Each row comes from the steps of one walk. Every step used is in the known rows, and no mark comes twice. Write the walk behind each row, first mark first.
In the rows, 128 means zero.
Known rows:
kopo/vebot/muzup/vela/rasi/lufop/puti: [103 174 130 165  97 103 126  93 180 132 146  54 133 147 169  81 117 134
 109  80 117 136 140 143]
lufop/puti/gizage: [104 140 144 136 174 156 126  51 107 104 182 185 127 104  85 129 161 134
 142 122 117 173 131 107]
muzup/vela/rasi/lufop: [134 145 122 122  74  92 137 179 147 161 121 114  82 115 175 135 113 138
 107 125 141 135 100 211]
puti/dimem: [120 123 109  73 138 146 127  90 123 107 133 215 112  89  69 160 115 162
 110 141 112 160 107 114]
muzup/vebot/kopo: [174 137  85 160 150 159  98 145 147  85 113 152 154 109 125 150  84  88
 182 149  92 144 155  61]
dimem/puti/vela/rasi/lufop/muzup: [ 86 104 151 140 149  86 162 136 160 124 161  70 141 145 113 104 126  89
  75  93 107 163 141 154]
kopo/vebot: [131 138 135 114 109 136 110 121 132 130  41 133 108  95 147 118  42  97
 173 164 136 132  60 124]
lufop/rasi/vela/puti/dimem: [108 132 142  65  94 150 137  88 122 139 116 194  93 142  80 157 141 179
  82 105 142 124 130  99]
dimem/puti: [125 141 141 122 157 174 167 118  97  89 168 171 116 128  85 111 156 131
 104 135  81 160  93  83]
puti/vela/rasi/lufop: [113 124 125 108 101 102 158 158 137 134 107 125  83 108 166 138 116 132
 108 119 146 153 120 201]
dimem/puti/lufop/rasi/vela/muzup/vebot/kopo: [153 136 103 144 164 159  98 154 116 112  90 123 173 133 109 140 113 111
 167  94  83 105 201  64]
kopo/vebot/muzup/vela/rasi: [142 156 121 136  66  83 117 183 128 166  94 103 131 105 195 119 135 161
 179 175 173  78  98 142]
kopo/vebot/muzup/vela/puti/lufop/rasi: [108 144 150 133 127 139 107  94 122 146  61 157 132 124 129 139 155 162
 134 137 147  60 127 144]
dimem/puti/gizage: [115 144 152 111 185 169 155 106  58 103 168 226 115  87  54 138 176 142
 142 133  87 176 117  90]
rasi/vela: [124 102 160  82  93 105 171 144 141 131 127  92  88 135 146 138  96 115
  90 114 159 137 103 165]
lufop/puti/vela/muzup: [104  81 128 108 147 161 121  97  69 129 157 124 159 167 128 108 160 124
 122 124 154 140 139 113]
vebot/muzup/vela: [152 131 123 129 106 106 144 162 114 137 172 132 144 112 151 124 143 143
 127 176 136 124  96 133]
vebot/muzup: [ 81 145 130 143 115  98 174 129 137  93 177 143 143 130 141 127 131 123
  98 133 106 155 118 105]
muzup/vela/puti/lufop: [121 115 150 109 140 185 126 107  61 157 131 204 114  78 116 166 176 140
 106 162 182 106 101 137]
lufop/rasi/vela: [123 110 163  94  94  93 152 129 167 131  93  81  92 161 145 134 109 137
 101 104 151 100 120 179]
puti/vela/rasi/lufop/muzup/vebot: [160 113 115 131 180 101 118 133 115 140 130  88 126 125 106 109 102 131
 166 122 114 130 142 147]
puti/vela/muzup/vebot/kopo: [167 114  82 144 158 166  94 154 109  98 108 145 172 125 124 144 100  92
 188 139 103 137 177  57]
vebot/muzup/vela/puti/lufop/rasi: [107 137 147 135 132 140 118  93 122 139  97 168 131 133 123 147 181 168
 116 138 148  67 132 149]

Write each row's walk:
[160 136 119 126  73 105 109 176 124 163 115 125 111 108 184 134 153 161
 171 191 188  84  83 163]
muzup/vela/rasi
[119 162 124 129  69  75 140 186 150 165  96  95  94 112 185 121  94 135
 118 113 131 128 109 195]
kopo/vebot/muzup/vela/rasi/lufop
[121 127 148 128 135 154 104  88 118 142  85 173 118 130 119 153 175 164
 124 148 157  66 117 158]
muzup/vela/puti/lufop/rasi
[162 132  83 156 144 159  87 157 124 105 116 144 169 135 127 144  91  88
 179 132  93 134 168  56]
vela/muzup/vebot/kopo
[160 130  97 148 135 142  90 162 140 113  93 114 164 153 132 141  90 100
 174 109  96 111 184  74]
lufop/rasi/vela/muzup/vebot/kopo
[146 126 105 171 168 160  99 130 142 100 125 138 177 118 104 147 103  72
 156 127 100 135 179  48]
vela/puti/lufop/muzup/vebot/kopo
[152 100 137 132 126  96 128 156 145 158 172  90 135 127 127 116 116 101
  97 148 130 143  94 176]
rasi/lufop/muzup/vela
[141  83 137  87 185 184 179 108  62  76 137 169 129  94  91 124 168 135
 133 164 127 162 118  98]
dimem/puti/vela
[156 126  84 157 159 162  96 137 128  99 121 118 174 138 125 129  97  90
 166 103  87 148 198  65]
rasi/lufop/puti/vela/muzup/vebot/kopo
[132 105 122 106 109 123 137 143 108 123  96 139 116  98 169 140 156 152
 172 183 194 109 110 150]
puti/vela/rasi
[116 159 127 160 105 118 125  86 178 129 170  74 119 150 158  94 136 138
  98  92 129 144 130 159]
muzup/vela/rasi/lufop/puti
[ 82 101 150 147 144  83 153 119 181 121 178  83 133 152 106 114  90  64
  55  94  98 183 116 167]
rasi/lufop/muzup
[160 121 121 130 192 112 128 134 103 134 137  89 130 129  90  99 115 136
 162 112  94 132 148 127]
dimem/puti/vela/rasi/lufop/muzup/vebot
[120 152 107  99 125 131 115  73 154 126 152 148 122 109  90 127 131 180
  98  93 108 150 144 130]
muzup/vela/rasi/lufop/puti/dimem
[154 129 118 143 167  95 111 136 130 146 138  88 118 137 108 107  93 127
 157 115 104 128 130 148]
vela/rasi/lufop/muzup/vebot
[ 86  95 147 140 139  75 152 134 171 130 153  70 138 143 127 114 112  81
  80 103 126 162 134 171]
puti/vela/rasi/lufop/muzup
[146 124 128 139  87  87 110 171 143 166 131  93 135 122 171 120 151 140
 154 176 180  87  96 158]
lufop/muzup/vela/rasi
[100 168 127 167 102 104 136  92 179 123 181  66 132 155 162  88 142 139
  89  80 118 144 145 146]
vebot/muzup/vela/rasi/lufop/puti
[ 99 100 152  94  89 107 124 150 108 165 116  91 124 201 144 124 127 132
  98  88 150  97 130 159]
lufop/rasi/vela/muzup
[149 129 147 125  71 174 130 130  87 163 162 183  98 155 142 137 169 136
 109 178 185 117  70 100]
muzup/vela/puti
[110 133 144 126 176 154 122  83 123 106  89 168 128 116  92 140 169 163
 121 127 110  88 127 151]
dimem/puti/lufop/rasi
[156 130  95 163 172 138 117 158 148  90 116 101 177 118 112 127 103  84
 165 113  76 146 197  60]
dimem/puti/vela/rasi/lufop/muzup/vebot/kopo
[107 127 175 109  58 144 154 114 127 152 124 135  81 195 144 137 152 138
  81 113 180 100 108 117]
lufop/rasi/vela/puti
